Every row comes from one small tree of marks. The marks that hang from a mark follow it in brackets, in the order of their numbers. Every link used is in the known rows. Which tree was each row made from?
Known rows:
k_560{k_651{k_169 k_723{k_225}} k_870{k_156}}: [ 2.66 -0.23  2.35 -1.88  0.40 -3.76  3.19  2.10 -0.04 -2.59  4.09 -1.08
  0.95  3.02  0.86 -1.50  3.59  0.20  1.59  0.37  2.67  0.09  2.63 -1.73
 -3.01  4.99 -1.33  3.84  0.71 -2.93]
k_225{k_723{k_651{k_169 k_560{k_870{k_156{k_267{k_474}}}}}}}: [ 3.20  0.53  0.68 -1.25  0.66 -0.35  3.22 -0.73 -1.24  0.52  4.46 -1.49
  0.38  0.29  1.04 -0.61  3.48 -0.38  2.55  0.04  2.36  1.44  1.08 -0.19
 -2.76  5.70  0.24  4.50 -1.33 -2.36]
k_267{k_156{k_870} k_474}: [ 0.70 -0.29  1.97 -0.74 -1.44  0.33  3.08 -1.47 -0.18 -1.36  4.83 -0.29
 -1.31 -1.06 -0.73 -0.37  1.02 -2.29  0.34  1.37  2.45  5.00  2.22 -0.35
  1.76  2.66 -0.56  1.62 -0.11 -2.89]
k_560{k_870{k_156{k_267}}}: [ 1.25  0.14  1.73 -0.82 -0.09 -0.86  2.42  0.04 -0.85 -1.09  2.92 -1.16
  1.12  1.99 -0.66 -0.68  2.05 -0.23 -0.17  0.78  1.83  1.19  1.36 -0.77
 -1.11  4.58 -0.50  2.37 -0.16 -2.16]
k_723{k_225 k_651{k_169 k_560{k_870{k_156{k_267{k_474}}}}}}: [ 2.96 -0.01  0.96 -2.44 -0.02 -2.37  3.64 -0.96 -0.09 -1.70  4.24 -1.13
  1.08 -1.05  1.01 -0.16  4.48 -0.82  4.03 -0.05  2.93  1.24  1.45 -2.13
 -2.38  6.96 -1.50  4.43 -2.80 -1.45]
k_651{k_560 k_723}: [ 1.14 -0.08  0.19 -2.43  1.21 -1.95  2.22  0.06  0.73 -0.02  4.03 -2.00
 -1.98  2.45 -0.92 -0.04  4.05 -4.27  2.06  1.03  2.31 -1.89  0.87 -1.41
 -2.81  3.72 -0.80  3.59 -0.47 -0.49]
k_870{k_156{k_267} k_560}: [ 1.96 -0.24 -0.12 -2.62 -0.47  0.92  1.57 -0.20 -1.16  0.73  2.01 -3.12
  1.19  0.28 -1.94 -0.27  2.08 -0.11  0.99  0.57  1.34  2.18  0.55  1.05
 -0.60  3.90 -0.57  3.13 -0.10 -2.57]
k_723{k_225 k_651{k_560{k_870}}}: [ 2.06  0.30  0.73 -2.23  0.73 -2.45  2.71 -0.04  0.15 -1.94  4.14  0.16
  1.87 -0.95  1.29 -0.73  3.91 -0.61  3.63  0.36  1.64  0.73  1.29 -1.74
 -2.31  6.43 -1.73  2.65 -3.12 -0.47]
k_156{k_267{k_474} k_870}: [-0.16 -0.67  1.60  0.00 -1.74  0.74  3.02 -3.19 -0.77  0.96  5.48 -2.27
 -0.67  0.85 -1.97  0.07  2.18 -2.13  1.20  2.05  1.91  2.10  1.13 -0.66
  0.03  5.30  0.08  2.62 -0.87 -3.68]
k_651{k_169 k_560{k_870{k_156}} k_723{k_225}}: [ 3.39 -0.03  1.06 -3.17  0.25 -2.50  3.82  0.23  0.23 -0.99  3.84 -2.30
 -1.33  2.19 -0.09  0.24  5.53 -3.77  2.81  0.13  3.62 -2.11  1.42 -2.78
 -3.89  5.23 -1.30  5.45 -0.61 -1.23]
k_225{k_723{k_651{k_169 k_560}}}: [ 2.87  0.46 -0.29 -1.24  1.07 -0.30  3.14 -0.43 -0.89  0.58  4.82 -1.08
  0.33  0.71  0.94 -0.54  3.58 -0.63  2.88  0.08  1.48  0.54  1.36 -0.66
 -3.06  5.13 -0.11  3.78 -2.20 -1.34]
k_225{k_723}: [ 1.42  0.67  0.06 -0.99  0.58  0.77  2.55 -0.36 -1.49  1.01  4.42 -0.17
  0.26  1.24 -0.09 -0.99  2.62 -0.60  1.17  0.58  0.65  0.97  1.38  0.28
 -1.71  3.63 -0.17  2.11 -1.57 -1.71]
k_740{k_474}: [ 0.33  0.92  2.37 -1.49 -0.81  0.09  2.55 -0.33 -0.16 -0.46  3.94 -0.43
  0.42  1.15 -1.00 -1.37  2.34 -0.08  0.01  0.48  1.41  1.88  1.15 -1.12
  0.23  3.68 -0.58  0.37 -1.33 -1.27]
k_723{k_225 k_651{k_169 k_560{k_870{k_156}}}}: [ 3.30  0.08  0.52 -2.41  0.37 -2.40  3.51 -0.09  0.07 -1.97  4.15 -0.88
  1.55 -0.57  1.27 -0.18  4.43 -0.64  3.96 -0.13  2.37  0.51  1.62 -2.55
 -2.76  6.55 -1.58  3.91 -3.09 -0.80]
k_870{k_156{k_267{k_474{k_740}}} k_560{k_651{k_723{k_225}}}}: [ 2.32 -0.44  1.11 -3.20 -0.59 -1.19  1.40  0.74 -1.15  0.46  2.67 -2.99
  0.97 -0.04 -1.40 -0.88  2.95  0.37  2.00  0.94  2.74  3.10  1.03  1.70
 -1.01  4.39 -1.15  4.30  1.08 -3.90]
k_560{k_651{k_169 k_723} k_870}: [ 1.25 -0.39  2.12 -1.11  0.92 -3.94  3.37  1.37  0.11 -2.49  4.96 -0.97
  0.12  3.85  0.63 -1.69  3.22  0.04  1.19  0.52  2.64 -0.72  2.95 -2.20
 -3.32  4.78 -1.81  3.31  0.90 -2.38]
k_560{k_651{k_169 k_723} k_870{k_156{k_267}}}: [ 2.11 -0.50  2.46 -1.21  0.36 -3.70  3.14  1.41  0.08 -1.92  4.10 -1.97
  0.56  3.89  0.16 -1.24  3.33  0.10  1.04  0.55  2.93 -0.23  2.56 -1.56
 -3.12  5.19 -0.72  4.52  1.44 -3.28]
k_267{k_474{k_740}}: [ 0.17  0.00  0.84 -1.17 -0.41 -0.54  2.16 -1.12 -1.70  0.24  4.37 -1.10
 -1.14 -0.15 -1.40 -0.24  1.97 -0.91  0.92  1.37  2.99  4.02  1.71 -0.24
  0.36  3.05 -1.77  2.07 -0.89 -2.24]
k_169{k_651{k_560{k_870} k_723{k_225}}}: [ 1.97 -0.62  0.60 -2.07  1.15 -3.19  2.78  0.80  1.29 -1.57  3.91 -1.31
 -0.67  1.31 -0.40 -0.34  3.45 -2.36  2.97  0.29  2.74 -0.49  2.46 -1.22
 -2.62  4.30 -1.53  2.87 -0.74 -1.07]
k_474{k_740}: [ 0.68 -0.12  0.09 -0.66 -0.27 -0.77  1.96 -0.09 -1.44  0.95  3.99 -1.16
  0.21  1.52 -2.01  0.44  2.57 -0.57  0.95  1.71  2.23  2.08  1.95 -0.80
 -0.95  3.27 -1.55  2.31 -1.54 -1.04]
k_225{k_723{k_651}}: [ 2.06  0.63  0.05 -0.97  1.16 -0.13  2.57  0.10 -1.00  0.65  4.60 -0.15
  1.30  0.30  0.87 -1.05  2.90  0.13  2.10  0.50  0.66  1.45  1.14  0.41
 -2.26  4.64  0.00  2.31 -2.29 -1.43]
k_156{k_267{k_474{k_740}} k_870{k_560{k_651{k_169}}}}: [ 0.88 -1.15  1.48 -0.61 -2.10  0.34  2.82 -2.53 -1.61  1.48  5.39 -3.38
 -0.07  0.58 -2.18 -0.07  2.45 -0.46  2.10  2.06  2.90  2.93  1.60 -0.10
 -0.60  5.80 -0.97  4.02  0.30 -4.63]

Which tree is each row?
[ 3.09 -0.05  0.68 -2.34  0.12 -2.42  3.56 -0.66  0.11 -1.62  4.15 -1.11
  1.48 -0.48  0.92  0.01  4.60 -0.77  4.03 -0.09  2.49  0.41  1.56 -2.38
 -2.84  7.06 -1.32  4.38 -3.03 -1.05]
k_723{k_225 k_651{k_169 k_560{k_870{k_156{k_267}}}}}
[ 1.31 -0.47  0.92 -0.97 -1.16  0.69  2.75 -0.45  0.05 -0.89  4.06 -0.69
  0.26  0.00 -1.18 -0.22  1.43 -1.72  0.55  1.31  1.28  2.96  2.10 -0.41
  0.47  2.99 -0.69  1.60 -0.36 -1.91]
k_267{k_156{k_870{k_560}}}
[ 2.14 -0.78  0.99 -1.56  0.79 -2.96  2.44  0.49  0.80 -0.57  3.63 -2.69
 -1.24  1.46 -1.13  0.18  2.99 -2.14  2.29  0.71  3.89  0.83  2.19 -0.45
 -2.17  4.19 -0.84  3.92  0.46 -1.99]
k_169{k_651{k_560{k_870{k_156{k_267{k_474{k_740}}}}} k_723}}
[ 2.53 -0.05 -0.21 -2.53  0.35 -2.27  3.47 -0.80  0.33 -1.46  4.70 -0.76
  0.93 -0.73  0.82  0.04  4.59 -1.17  4.48 -0.05  1.98  0.29  1.80 -2.64
 -2.63  6.25 -1.78  3.73 -3.75 -0.37]
k_723{k_225 k_651{k_169 k_560}}
[ 2.05 -0.47  0.77 -2.48 -0.69 -0.48  1.23  0.30 -1.53  0.21  2.68 -3.17
  1.08  0.09 -1.51 -0.82  1.82  1.23  1.48  0.77  2.44  3.77  1.31  1.48
 -0.38  4.16 -1.00  3.88  1.13 -3.96]
k_870{k_156{k_267{k_474{k_740}}} k_560{k_651}}
[ 0.53 -0.96  1.58 -0.56 -1.99  0.34  2.34 -2.29 -1.60  1.44  5.17 -3.08
  0.25  0.39 -2.16 -0.30  2.14 -0.33  1.89  2.29  2.57  3.16  1.30  0.43
 -0.33  5.62 -0.80  3.47  0.38 -4.61]
k_156{k_267{k_474{k_740}} k_870{k_560{k_651}}}
[ 2.99  0.55  0.21 -1.11  1.12 -0.53  3.24 -0.24 -1.07  0.23  4.74 -0.91
  0.63  0.83  1.25 -0.76  3.55 -0.32  2.60  0.09  1.69  0.45  1.38 -0.78
 -3.26  5.45 -0.27  3.78 -1.86 -1.46]
k_225{k_723{k_651{k_169 k_560{k_870}}}}
[ 1.56 -0.53  2.04 -1.96 -1.54 -0.40  3.32 -0.93 -0.14 -1.44  4.85 -0.71
 -1.04 -1.45 -0.51 -0.82  2.04 -1.95  1.51  1.10  3.00  4.64  2.39 -0.06
  0.83  3.27 -1.38  2.73  0.43 -3.49]
k_267{k_156{k_870{k_560{k_651{k_169 k_723{k_225}}}}} k_474}
[ 3.09 -0.12  1.39 -3.15 -0.14 -2.48  3.97 -0.64  0.11 -0.66  3.94 -2.54
 -1.69  1.66 -0.35  0.20  5.56 -3.94  2.83  0.20  4.22 -1.43  1.28 -2.46
 -3.61  5.60 -1.24  5.95 -0.31 -1.93]
k_651{k_169 k_560{k_870{k_156{k_267{k_474}}}} k_723{k_225}}
[ 1.14 -0.13  0.83 -1.41 -0.60 -0.03  2.07 -0.94 -0.71  0.08  3.02 -2.25
 -0.11  0.77 -1.51  0.02  2.03 -1.10  0.63  0.72  1.97  2.70  1.04  0.07
  0.07  3.70  0.18  3.01 -0.55 -2.72]
k_870{k_156{k_267{k_474}}}
[ 0.54 -0.84  1.30 -0.73 -2.13  1.26  2.52 -2.83 -1.80  2.09  4.83 -3.15
 -0.06 -0.13 -2.61  0.17  2.35 -1.16  1.53  2.34  2.56  3.11  0.80  0.46
 -0.14  5.42 -0.72  3.24 -0.23 -4.06]
k_156{k_267{k_474{k_740}} k_870{k_560}}
[ 2.29 -0.68  0.82 -2.10  0.79 -3.02  2.74  0.64  1.30 -1.16  3.52 -1.91
 -0.42  1.33 -0.73 -0.08  3.57 -2.31  2.88  0.28  2.95 -0.34  2.21 -0.82
 -2.55  4.66 -0.94  3.60 -0.38 -1.56]
k_169{k_651{k_560{k_870{k_156{k_267}}} k_723{k_225}}}
[ 2.98 -0.30  1.36 -2.33  0.12 -2.45  3.58 -0.42 -0.16  0.07  3.93 -3.51
 -2.32  2.70 -0.96  0.67  4.89 -3.69  2.02  0.67  4.72 -1.17  1.34 -2.28
 -3.64  5.01 -0.85  6.25  0.58 -1.95]
k_651{k_169 k_560{k_870{k_156{k_267{k_474{k_740}}}}} k_723}
[ 1.81 -0.77 -0.10 -2.29  1.08 -2.84  2.63  0.55  1.47 -1.04  4.06 -1.61
 -1.06  1.12 -0.82 -0.01  3.45 -2.72  3.36  0.29  2.42 -0.45  2.46 -1.09
 -2.37  3.83 -1.37  2.90 -1.18 -0.88]
k_169{k_651{k_560 k_723{k_225}}}
[ 0.30 -0.96  1.54 -0.79 -1.65  0.52  2.54 -2.49 -1.11  0.70  5.17 -2.83
  0.03  0.41 -1.68 -0.73  1.94 -0.60  1.77  1.86  1.89  2.63  1.25  0.23
 -0.23  5.61 -0.67  2.98  0.34 -4.53]
k_156{k_267{k_474} k_870{k_560{k_651}}}
[ 1.42  0.13  0.32 -3.17  0.66 -2.12  2.44  0.01  0.68 -0.24  4.01 -1.14
 -1.32  1.41 -0.65 -0.15  4.87 -4.28  2.95  0.90  2.22 -1.75  0.91 -1.45
 -2.81  4.32 -1.30  3.62 -1.31 -0.51]
k_651{k_560 k_723{k_225}}
[ 2.76 -0.25  0.71 -1.27  0.41 -2.21  3.16 -0.69 -0.32 -0.89  4.26 -2.50
  0.26  0.39  0.34  0.25  3.52 -0.54  2.79  0.38  3.41  1.46  1.52 -1.98
 -2.48  6.08 -0.92  4.76 -1.47 -1.48]
k_723{k_651{k_169 k_560{k_870{k_156{k_267{k_474{k_740}}}}}}}
[ 1.73 -0.83  0.73 -1.64 -0.82 -0.08  2.88 -0.16 -0.67 -0.09  5.13 -2.27
  0.67  1.28 -0.82 -0.78  2.81 -0.99  2.36  1.56  1.13  0.67  1.62 -1.04
 -1.66  4.76 -1.27  2.39 -0.66 -2.96]
k_156{k_870{k_560{k_651{k_169 k_723{k_225}}}}}
[ 3.07 -0.54  0.11 -3.19  0.39 -1.06  1.90  1.94 -0.63 -0.61  2.84 -3.26
  0.77  1.38 -0.65 -0.97  2.59  0.32  1.74  0.24  1.84  1.46  1.50  0.25
 -1.89  3.43 -1.18  3.63  0.80 -2.84]
k_870{k_156 k_560{k_651{k_169 k_723}}}
[ 1.49 -0.23  2.24 -1.60  0.51 -4.05  3.54  1.27  0.10 -2.60  4.90 -0.30
  0.55  3.17  0.79 -1.80  3.81 -0.02  1.81  0.48  2.60 -0.58  2.97 -2.26
 -3.26  5.21 -2.15  3.38  0.27 -2.41]
k_560{k_651{k_169 k_723{k_225}} k_870}
[ 0.70 -1.04  1.76 -0.87 -1.77 -0.10  2.39 -1.91 -1.34  1.72  5.21 -3.20
 -0.06  0.60 -2.21 -0.34  2.67 -0.93  1.94  2.45  2.79  2.63  1.12  0.60
 -0.76  5.64 -0.74  3.80  0.60 -4.53]
k_156{k_267{k_474{k_740}} k_870{k_560{k_651{k_723}}}}
[ 3.35  0.50  0.41 -1.11  0.74 -0.46  3.17 -0.43 -1.10  0.62  4.35 -1.45
  0.83  0.85  0.89 -0.47  3.67 -0.28  2.55  0.10  1.90  0.58  1.14 -0.40
 -3.14  5.83  0.37  4.49 -1.61 -1.95]
k_225{k_723{k_651{k_169 k_560{k_870{k_156{k_267}}}}}}
[ 2.11 -0.67  0.20 -1.19  0.97 -2.06  2.35  0.49  0.69 -1.90  3.50 -1.95
 -0.33  1.51 -0.48 -0.11  1.70 -1.00  2.09  0.00  2.40  0.75  2.69 -1.34
 -1.55  3.79 -0.99  2.46 -0.39 -1.37]
k_169{k_651{k_560{k_870{k_156}}}}
[ 0.38 -0.97  1.73 -1.07 -1.47  0.10  2.58 -2.14 -0.83  0.95  5.23 -2.95
 -0.24  0.65 -1.70 -0.75  2.39 -1.24  1.88  2.02  2.12  2.10  1.03  0.36
 -0.70  5.57 -0.56  3.30  0.54 -4.47]
k_156{k_267{k_474} k_870{k_560{k_651{k_723}}}}
[ 2.60 -0.04  0.99 -2.99  0.35 -2.71  4.08 -0.35  0.33 -0.99  4.45 -1.77
 -1.62  2.25 -0.16  0.08  5.62 -3.95  2.98  0.25  3.58 -2.55  1.67 -3.14
 -4.11  5.36 -1.88  5.09 -0.90 -0.87]
k_651{k_169 k_560{k_870} k_723{k_225}}
[ 2.19 -0.51  2.79 -1.17  0.02 -3.79  3.05  1.19 -0.48 -1.45  4.17 -2.16
  0.17  3.29 -0.06 -1.04  3.43  0.28  1.10  0.83  3.80  0.94  2.48 -1.13
 -2.74  5.20 -0.97  4.89  1.67 -3.73]
k_560{k_651{k_169 k_723} k_870{k_156{k_267{k_474{k_740}}}}}
